Every row comes from one small tree of marks. The marks that hang from a mark follow it in brackets, in the order of their numbers. Every link used is in the known rows. Which tree was each row made from?
In the rows, 128 means zero.
Known rows
K223[K485 K916[K857]]: [128 143 148 126 126 145 118 138 125 112 152 113  84  67 162 142 156 133
 100 115  98 102 160 118 127 146 172 101 145 112 156 140 127 119  96 105
 154 132 151 138 119 164 138 138 111 145  56 150 153 118 129 123 180  79
 128  72 136 126 135 113 101]
K485[K857]: [153 123 129 121  94 154 128 179 130 139 108 118 125 138 129 157 163 181
 106 186 120  89 175 112 113 136 141 105 201 110 150 123 154 117  89 115
 112 126 150 160 108 137 105 141  93 121  89 144 115 129 138 130 132  98
 147 106 105  65 120  86  88]
K955[K879]: [142 138 114 139 112 166 106 187 127 142 144 124 142 166 143 158 144 209
 147 193 121  88 151 117 117 146 161  97 119 134 157 129 158 125 121 125
 130 124 152 140 133 154 135 131 100 124  92 127 124 129 147 129 151  70
 149  95 119  95 126 125  84]
K324[K879[K955]]: [142 153 121 130 108 177 102 140 107 151 128 110 132 101 157 152 117 186
 139 194 130 106 165 110 135 121 170 122  72 135 166 127 153 133 125 134
 155 130 135 182 126 123 108 136 118 108 101 129 167 128 137 125 153  89
 142  70 140  56 124 132  83]
K857[K485]: [142 134 117 115 111 145 126 161 132 139 123 157 113 131 147 157 147 225
 124 139 111  86 177 111 108 129 149 127 154 132 145 145 159 134 102 122
 131  98 212 144 136 145 120 125 126 127 114 140 112 127 134 117 154  88
 144 125 128 104 122 137 103]
K955[K879[K485]]: [123 132 101 137 112 159 105 163 127 140 146 125 147 166 127 164 155 193
 147 170 128 120 126 118 116 130 158 117 133 133 147 117 155 132 118 125
 124 122 151 121 133 146 121 119  96 130  91 140 141 136 141 127 153  74
 148 120 124  96 127 135 104]
K223[K916]: [103 143 147 109 118 165 110 167 124 137 142 132  95 109 131 146 148 190
 106 170 115  97 179 120 100 145 157 115  88 119 166 137 137 120 109 118
 131 119 138 168 129 159 156 127 109 122  91 131 120 119 157 135 152  89
 133  96 143 105 130 111  78]
K955[K879[K485[K857] K668]]: [131 117 110 158 107 161 113 184 120 125 140 115 162 173 110 166 156 114
 148 164 149 141 117 122 129 141 161 118 175 119 140 100 145 135 130 142
 104 140 160 113 125 135  89 118  93 128  84 144 144 147 141 133 152  80
 148 130  99 121 122 123 108]
K879[K485[K223] K668]: [ 98 122 169 143 103 151 131 161 126 157 141 148 127 104  90 164 156  97
 133 113 138 136 123 116 127 127 140 145 153 121 143 115 133 138 142 140
 115  99 154 121 122 127  78  88 117 115 107 150 131 148 122 133 135 100
 147 142  98 128 115 155 127]
K955[K879[K485[K223 K857] K668]]: [115 124 126 165  95 161 122 179 125 139 133 106 161 148 105 169 160 106
 143 156 141 136 117 120 121 134 159 127 174 116 133 100 140 136 127 149
 102 129 139  98 101 135  82 111 104 132 107 152 132 152 121 130 150  87
 147 111  95 133 121 145 124]
K975[K485[K857]]: [160 128 117 121 107 143 133 153 132 146 111 125 123 110 136 166 168 202
 107 168 117  75 165 109 143 134 136 121 207 117 129 117 155 127 105 118
 107 100 139 149 120 115  99 138  79 142 115 144 125 123 151 126 141 101
 140 108  97  46 130 104  88]
K223[K485[K857]]: [159 135 127 121 106 139 142 162 129 135 129  97 117 112 143 169 163 169
  97 162 112  79 162 111 115 132 153 114 206 112 141 117 147 119  84 103
 131 103 154 139 113 141 108 135 109 141  76 152 144 125 121 119 159  93
 138  98 122  71 131 108  88]
K753[K879]: [174 137 137 117 125 146 107 175 118 150 145 147 136 125 110 155 158 240
 116 182 122  87 156 120 110 146 152 109  58 135 155 145 147 131 109 119
 143 126 177 183 115 149 129 110  92 118  97 127 130 131 141 131 138  67
 150 130 103  59 119 113  73]
K485[K223[K916] K857]: [ 95 142 148 130  81 160 132 161 131 149 105  92 112  79 113 158 165 164
  91 173 107  97 178 116  89 131 148 127 167  98 137 124 134 117  76 128
 102 114 107 137  66 153 115 135 113 132 126 153  94 135 113 127 139 103
 134  62 116 106 125 116 108]
K879[K485[K223[K916[K857]]] K668[K303]]: [ 87 109 191 146 114 160 120 137 126 114 121 151 128  86 101 150 169  83
 123  73 139 133 127 118 125 129 161 144  72 101 135 121 118 144 151 154
 108 147 144  87  93 137 101  96 133 112 111 154 127 152 119 136 148 105
 143 105  96 180 113 141 145]
K857[K485 K916]: [132 144 113 108 129 147 126 147 137 144 127 141 100 157 132 159 145 232
 130 150 113  61 182 118  96 130 150 131 139 125 132 137 155 143 122 129
 137 100 221 131 145 134 135 108 123 124 155 155 101 140 136 122 174 116
 129 122 179 121 120 146 108]
K223[K485[K857] K916]: [121 143 133 115 112 146 130 152 125 122 141  86 103  79 139 161 161 157
  90 161 108  98 171 118  99 141 164 119 159 103 149 115 131 118  75 108
 130 114 132 137 109 154 138 138 110 150  72 154 142 121 128 121 174  94
 123  74 150  97 141 104  83]
K975[K485]: [151 135 133 114 120 143 127 150 131 155 127 149 110 106 142 162 159 226
 121 155 115  72 162 108 145 137 138 118 158 134 142 130 156 132 128 114
 127  87 142 149 144 122 118 125  88 136 115 133 126 117 160 128 144  91
 142 117 114  59 129 123  91]
K303[K668]: [156 123 161 117 112 148 134 166 124 130 123 169 113 124 140 144 139 141
 136 161 151  79 173 113 106 179 155  87  93 125 168 137 147 123 119 125
 124  92 183 140 138 157 127 125 101 113  92 134 132 119 155 134 118  93
 145 146 129 101 122  94  71]
K879[K485 K668[K303] K955]: [121 107 152 132 126 180 113 115 110 121 119 151 152 134 122 147 145 109
 158  78 162 167 133 118 141 142 161 159  70 117 147 124 138 161 156 163
 124 159 179 131 135 119  70 110 155 101 104 139 163 153 147 133 140 126
 148 153 125 133 109 125 116]
K668[K303]: [139 116 166 110 122 163 120 161 131 129 104 154 130 135 139 155 162 226
 118 144 130  52 169 110 106 132 154 118  44 116 149 138 152 131 131 128
 122 135 151 130 114 139 138 124 129  99 106 130 107 132 144 136 136  97
 154  95 110 104 115 109  94]
K955[K879[K485[K223 K857]]]: [116 130 106 149  95 156 118 162 130 144 124  97 158 143 116 171 166 170
 133 174 120 118 129 115 107 124 155 124 176 119 128 108 148 128 101 134
 107 123 131 101  87 143  99 126  96 137 114 152 119 146 112 122 149  83
 146  90 105  98 126 136 120]
K324[K879[K485[K223 K857[K916]] K955]]: [104 152 109 141  97 167 111 114 116 158 111  75 141  90 123 166 138 158
 130 181 129 128 144 112 120 104 164 150 124 115 131 102 140 139 116 147
 133 132 124 144  83 103  81 121 113 122 138 163 161 153 104 121 158 118
 131  70 157  68 122 146 119]
K753[K879[K485[K223] K668[K303] K955]]: [146 125 152 139 131 166 108 127 104 140 132 137 168  99  94 155 155 155
 145 102 151 151 128 122 120 141 166 162  10 121 135 133 132 167 138 165
 132 154 179 141  90 128  78  93 141 111 133 138 148 160 116 125 138 101
 148 138 105 119 109 139 117]
K857[K916[K223]]: [116 141 151 112 122 160 116 142 126 153 118 134  90 125 121 155 148 172
 142 165 104  88 160 112 108 136 142 110  99 123 145 132 143 130 132 125
 137 122 155 165 123 138 128  92  91 102 123 139  98 141 140 133 148 142
 143 105 167 100 114 152 110]

Which tree is each row?
[ 88 140 130 131 103 172 111  84 118 145 127 115 117  73 134 136 147 139
 134  91 109 174 144 115 126 129 157 152 141 115 142 141 128 143 104 142
 138 142 144 151  98 142  88 131 134 133 119 155 149 143 113 118 147 119
 134 105 136 117 119 138 137]
K879[K485[K223[K916[K857]]] K955]
[149 141 126 116 117 139 142 153 131 139 129  81 112 128 137 169 163 173
 103 168 111  61 164 116 104 133 153 115 197 107 135 112 148 124  95 109
 134 105 158 128 120 131 114 127 104 141  94 161 134 134 124 122 170 108
 129  97 157  85 131 112  91]
K223[K485[K857[K916]]]
[164 118 145 127 141 166 101 132 102 126 141 154 168 127  99 153 154 162
 145 107 160 157 130 124 123 147 169 152   4 123 142 131 135 165 141 159
 134 167 193 155 117 128  86 100 137 108 103 133 163 153 140 130 141  94
 149 158 111 104 111 119 101]
K753[K879[K485 K668[K303] K955]]
[120 120 129 137 113 177 114 111 107 132 116 112 133 135 104 152 143  54
 160 107 146 196 132 120 141 141 149 152 170 108 136 109 131 155 132 158
 118 157 171 158 121 112  45 103 123 114 109 156 158 161 134 131 146 155
 139 151 151 120 109 136 133]
K879[K485[K857[K916[K223]]] K668 K955]
[ 96 144 166 136  96 158 122 147 132 145 126 124  92  69 136 140 156 156
 107 134  95  98 172 114 115 137 153 108 127 112 147 150 129 120 106 127
 130 122 123 140  88 163 129 128 116 127 115 147 101 129 116 129 145  93
 138  63 108 130 121 136 121]
K485[K223[K916[K857]]]
[103 128 150 144 105 177 123 119 112 155 135 133 136 104 110 149 137  87
 153  96 143 176 134 116 138 134 149 165 142 123 147 127 133 153 139 159
 128 120 159 144 126 124  56 104 147 117 120 147 152 153 125 126 135 126
 141 140 123 129 111 151 132]
K879[K485[K223] K668 K955]
[161 129 129 131 135 162 100 140 102 143 154 148 156 126  99 150 146 148
 149 122 151 171 129 126 130 149 161 146  64 132 149 132 137 158 131 149
 141 147 194 183 132 131  76  97 115 117  94 134 173 149 142 129 140  89
 146 169 118  86 115 124  98]
K753[K879[K485 K668 K955]]
[125 121 122 135 117 172 121 123 112 135 124 109 143 160 105 151 144  79
 154 117 154 175 138 125 134 143 151 152 181 105 139 107 136 154 136 154
 118 149 183 150 131 110  55 114 123 118 111 158 165 159 146 132 148 138
 133 157 150 116 111 112 118]
K879[K485[K857[K916]] K668 K955]
[148 135 124 121 112 145 129 135 130 145 100 114 108 104 128 167 165 185
 124 162 109  78 159 109 137 130 134 121 183 115 120 113 147 134 119 125
 111 109 134 147 112 110  99 118  74 137 135 147 108 135 148 126 153 134
 137 100 131  62 125 127 109]
K975[K485[K857[K916[K223]]]]
[114 142 143 130  90 153 144 158 139 166  95  81 116 124 110 165 165 188
 109 186 109  61 176 116  93 124 138 122 187 100 124 119 143 124  99 132
 110 110 134 125  77 131 106 120 103 125 160 164  82 150 108 129 142 124
 135  72 136  96 115 127 114]
K485[K223 K857[K916]]
[113 138 133 158  90 173 111 131 106 148 120  94 153  85 119 165 132  89
 138 155 147 157 132 112 144 113 166 150 125 117 141  99 136 141 130 156
 126 135 128 144  91 103  53 117 117 116 111 152 171 152 110 123 150 106
 140  85 119  91 119 149 118]
K324[K879[K485[K223 K857] K668 K955]]
[107 149 128 120 115 146 138 139 141 162 118 125 102 131 125 163 148 220
 124 144  99  59 181 114  90 123 147 141 133 122 121 138 149 142 118 139
 134  87 199 112 119 137 124  99 133 130 180 162  80 148 109 117 169 117
 129  95 173 134 118 171 127]
K857[K485[K223] K916]
[129 107 124 152 124 165 114 168 124 111 122 114 172 190 108 167 164 130
 148 154 157 111 121 124 116 138 168 127 100 107 129  93 143 147 150 155
  98 161 159  79 110 126 104 106 108 119 110 152 132 159 142 138 163  98
 143 114 129 144 116 123 120]
K955[K879[K485[K857[K916]] K668[K303]]]
[144 118 146 154 122 174 111 195 120 119 135 139 160 176 131 160 148 156
 151 166 151  84 142 120 125 151 173 109  57 123 155 123 150 139 157 149
 114 145 153 111 135 144 127 119 124 109  94 124 127 141 152 138 152  79
 153  98 109 144 116 127  96]
K955[K879[K668[K303]]]
[129 114 124 138 105 174 118 134 109 130 124 123 148 137 114 150 145  68
 148 115 152 190 134 120 143 142 151 150 193 112 148 112 139 149 127 151
 117 150 175 161 130 116  42 125 129 119  93 150 172 150 143 129 138 126
 143 157 120 105 112 108 114]
K879[K485[K857] K668 K955]
[119 142 147 131 110 148 127 128 134 148 126 134  95  54 139 150 160 182
 107 129  96  85 165 110 140 135 146 123 145 120 129 137 136 130 119 127
 124 101 115 128 106 136 117 128  97 146 138 144 111 124 135 123 153  94
 134  71 106  99 129 136 117]
K975[K485[K223[K916[K857]]]]
[ 85 127 142 146  96 179 123 115 110 139 122 100 138  93 103 150 148  53
 134 107 142 193 140 122 123 138 156 167 163 102 137 113 119 150 114 164
 109 141 145 141  96 129  55 121 142 131 119 157 150 154 121 124 144 129
 131 121 130 137 117 127 132]
K879[K485[K223[K916] K857] K668 K955]
[133 105 127 156 111 164 113 173 123 108 121 120 176 178 113 169 163 125
 148 150 158 120 119 120 123 138 168 125 112 110 133 100 144 142 142 151
  99 156 156  87 110 130  97 118 109 120  93 144 138 152 137 134 153  84
 152 117  97 138 118 118 118]
K955[K879[K485[K857] K668[K303]]]
[ 89 131 136 155 110 167 111 169 121 138 153 122 146 134 106 165 151 118
 149 147 138 137 120 124 116 139 164 132 114 124 146 110 134 139 140 151
 116 124 132  98 117 147 113 102 112 132 105 143 134 147 130 131 159  79
 140 100 115 152 127 156 124]
K955[K879[K485[K223[K916]] K668]]
[144 135 145 128  98 145 126 136 119 133 114 109 101  68 145 163 158 125
 125 138  98 114 146 102 124 128 147 114 156 118 140 123 140 122  91 111
 131 118 135 152  93 147  98 114  95 127  71 140 123 131 111 114 148 127
 151  97 119  86 124 149 118]
K916[K223[K485[K857]]]
[119 112 138 165 102 165 119 168 126 123 118 110 174 148 108 171 168 118
 143 144 148 118 117 118 117 130 167 137 121 108 124 100 138 143 140 156
  96 146 141  76  89 133  92 110 121 125 116 149 123 156 117 130 150  88
 150  95  93 149 118 138 132]
K955[K879[K485[K223 K857] K668[K303]]]
[156 129 155 138 108 142 114 127 120 119 127 139  85  51 168 140 155  95
 137  83  82 126 136 100 154 133 156  87 159 120 144 150 134 121 107 109
 153 147 154 153 105 155  91 119  87 121  49 142 139 128 109 114 154 113
 157  90  93 117 116 154 137]
K916[K223[K485] K857]
[108 136 114 147 104 157 114 157 130 153 137 115 150 134 122 166 156 187
 146 169 119 112 127 115 112 125 156 126 134 131 139 119 149 134 117 134
 121 112 141 108 107 147 115 115 103 133 118 145 127 143 117 124 151  81
 147  98 114 103 124 152 122]
K955[K879[K485[K223]]]
[ 92 140 114 142 107 162 109 152 129 144 146 110 141 126 118 163 157 179
 139 167 117 121 131 118 101 130 161 129 117 127 139 116 141 132 114 136
 119 119 129 103 107 155 131 114 105 137 119 145 125 140 122 125 159  80
 139  87 130 121 131 151 123]
K955[K879[K485[K223[K916]]]]
[ 99 139 113 126  99 167 128  95 124 160 102  84 135 117 112 156 156 154
 134 139 120 144 150 116 112 121 143 159 183 107 122 118 138 147  99 147
 122 132 155 137  93 119  71 122 130 132 156 168 133 160 105 118 144 146
 131 115 161  93 117 134 129]
K879[K485[K223 K857[K916]] K955]
[147 129 138 140  97 143 128 143 136 133 113 149 103  91 160 140 157 166
 121  97  90  97 168 109 140 126 153 105 190 120 132 159 149 126 104 125
 137 123 200 128 108 151  95 133 115 127 113 156 105 132 107 114 152  86
 149  93  85 132 114 142 135]
K916[K857[K485[K223]]]
[ 78 135 156 142 111 182 116 115 109 148 143 124 126  90 107 147 135  73
 147  94 142 190 139 121 128 140 156 166 112 118 149 126 123 152 137 162
 126 127 147 143 122 135  71 107 151 124 121 146 154 150 129 128 145 125
 132 126 140 147 118 147 127]
K879[K485[K223[K916]] K668 K955]
[ 81 119 169 138 117 187 116 105 110 130 120 131 143  87 110 147 147  95
 146  80 152 169 140 120 122 136 166 176  44 108 138 126 120 161 146 172
 115 149 144 112 103 130  83 109 172 112 134 145 143 157 125 131 146 130
 135 113 135 164 114 144 137]
K879[K485[K223[K916]] K668[K303] K955]
[154 124 139 137 102 146 108 124 124 115 109 167  90  73 166 136 149 122
 145  72  83 136 152 100 149 129 151  97 161 124 136 161 143 129 103 124
 142 149 198 153 108 155  87 122 101 115  83 141 112 131 112 112 149 116
 161 107  86 132 110 160 153]
K916[K223 K857[K485]]
[109 124 138 150  93 173 130 122 113 148 114 108 145 106 106 153 147  65
 145 108 142 185 138 118 133 132 148 162 196 108 133 114 133 150 119 160
 111 136 156 142 102 118  33 117 136 124 120 157 149 157 118 122 133 128
 141 133 114 118 111 130 133]
K879[K485[K223 K857] K668 K955]
[122 121 138 131 119 175 115 128 108 142 142 146 137 134 119 146 134  96
 157  99 150 186 134 120 144 142 153 152 135 128 159 123 140 153 144 150
 132 134 179 163 153 120  62 113 135 112  87 140 177 145 153 131 139 118
 143 165 134 116 112 132 112]
K879[K485 K668 K955]
